Every row comes from one small tree of marks. Brackets hold a mark, then the marks that hang from it, in alphabetical order. Every link used is in the known rows. Which tree was each row made from?
In the rows, 128 means zero.
Known rows:
(dozip zipo): [130  85 120 143 135 127 107 118 115 134 118 127  81 114 128 124 129 107
 133 144 167]
(rusa voze (zipo nutod)): [153 137 135 104 128 120 161 175 139 139 129 119 103 155 112 123 144 154
 135 157 137]
(poki (dozip rizif zipo) (nutod rusa)): [111 159 124 156 149 112 104 132 126 145 126 120 167  93 102 145 142 143
 123 112 161]
(zipo (dozip rizif) (nutod poki (rusa voze))): [135  84 118  86  92 151 164 157 130 103 111 128  86 154 105 155 133 125
 132 149 107]
(rusa voze zipo): [129 125 141 110 122 119 121 170 137 153 139 129 111 138 127 103 132 136
 137 145 166]
(rizif nutod): [132  98 133 157 145 118 111 118 126 135 127 121  91 112 156 137 116 114
 128 111 134]
(dozip (poki nutod) rizif): [122 118 126 155 130 118 118 120 120 115 144 111 128  97 121 127 120 118
 115  93 146]
(rizif (nutod poki (rusa voze (zipo dozip)))): [111 110 134 124 111 137 130 119 140 128 140 134 142 143 135 119 126 144
 124 124 102]
(poki (nutod rusa)): [117 169 106 141 151 132 142 134 129 133 122 114 134 121 122 107 139 160
 116 122 141]
(rizif (nutod rusa)): [102 176 120 156 150 129 126 120 129 141 115 130 103 125 142 122 129 155
 124 116 128]
(voze (rusa (zipo dozip (nutod poki)))): [199  35 137  62  93 139 165 134 133  90 156 114 165 166 108 165 147 144
 128 140  90]
(rizif (nutod (rusa zipo))): [116 178 132 149 143 125 130 113 137 149 135 126 133 139 142 122 142 206
 122 115 138]
(rizif (nutod poki (rusa zipo))): [134 163 127 149 134 130 148  85 128 124 137 130 134 149 158 113 130 172
 119 116 117]
(nutod poki): [163  69 120 120 119 138 132  99 114 105 125 127  89 136 160 114 108  80
 132 133 134]
(zipo (dozip poki (rizif (nutod rusa)))): [ 87 111 131 138 110 143 108  98 127 114 136 134 117 111 119 155 121 157
 115  89 116]
(poki (dozip rizif)): [159  84 148 110 118 115  95 139 127 132 131 128 124 112 134 164 113 107
 138 112 162]
(rizif (nutod poki (rusa voze))): [ 88 180 121 154 139 127 132 136 130 134 111 139 100 130 155  96 114  96
 129 132 111]
(poki (dozip (rizif (nutod rusa)) zipo)): [ 98 164 140 166 146 108  86 116 128 156 118 135 136  95 123 163 130 142
 132 106 144]
(zipo dozip (nutod poki)): [197   4 116  93 104 161 164  97 117  77 126 117  92 149 131 157 122  95
 124 138  82]

Which tree is each row?
[111 202 146 138 135 116 125 131 143 145 136 143 181 135 153 108 118 126
 131 120  98] -> (rizif (nutod (poki dozip) (rusa voze zipo)))
[146 150 120 110 116 143 157  98 124 117 133 133 132 163 145 100 134 171
 125 138 141] -> (nutod poki (rusa zipo))
[182 113 151  98 107 111 148 157 136 123 141 125 145 150 126 158 125 110
 141 138 117] -> (rusa voze (zipo (nutod (poki (dozip rizif)))))
[105 121 140 166 126 114  99 107 121 122 137 127  92  99 143 145 110 116
 124  88 132] -> (dozip poki (rizif nutod))
[143  92 136 174 151 117  93  76 115 121 128 132 138  98 164 138 102  56
 128 113  97] -> (rizif (nutod (poki (dozip zipo))))
[107 177 113 158 165 122 115 122 125 143 121 123 181  98 110 119 139 136
 119 122 128] -> (poki (dozip zipo) (nutod rusa))
[106 221 135 125 150 112 131 173 149 159 141 124 208 121 110 101 143 165
 125 124 133] -> (poki dozip (nutod (rusa voze zipo)))
[140  77 144 131 126 114  84 126 121 141 125 130 121 100 120 164 122 100
 141 122 172] -> (poki (dozip rizif zipo))
[ 74 207 118 155 163 112 110 168 134 161 115 129 174  91  98 101 136 112
 128 137 137] -> (poki (dozip zipo) (nutod (rusa voze)))
[147 131 131 107 114 132 123 113 122 116 121 139 139 135 144 141 113 120
 134 118 136] -> (nutod (poki (dozip rizif)) rusa)
[134 101 107  87 109 161 172 147 129 102 109 131 101 159 111 125 129 117
 128 159  86] -> (zipo dozip (nutod poki (rusa voze)))
[ 95 177 121 129 136 129 113 140 123 137 106 149 143 123 127  94 115  75
 137 155 127] -> (nutod (poki (dozip zipo)) (rusa voze))
[157  45 151  64  95 129 115 152 142 124 161 120 167 142 102 153 147 157
 132 128 146] -> (voze (rusa (zipo dozip)))
[ 79 158 127  89 103 151 130 140 139 126 143 144 156 143  97  94 135 176
 121 136 125] -> (nutod (rusa voze (zipo (dozip poki))))
[170  77 108 140 133 138 159  98 106 100 112 120  80 140 133 132 129  92
 129 157 114] -> (dozip (zipo (nutod poki)))
[107 175 101 132 135 138 167 147 119 125  94 135  87 150 114 102 139 112
 131 176 115] -> (dozip (zipo (nutod poki (rusa voze))))
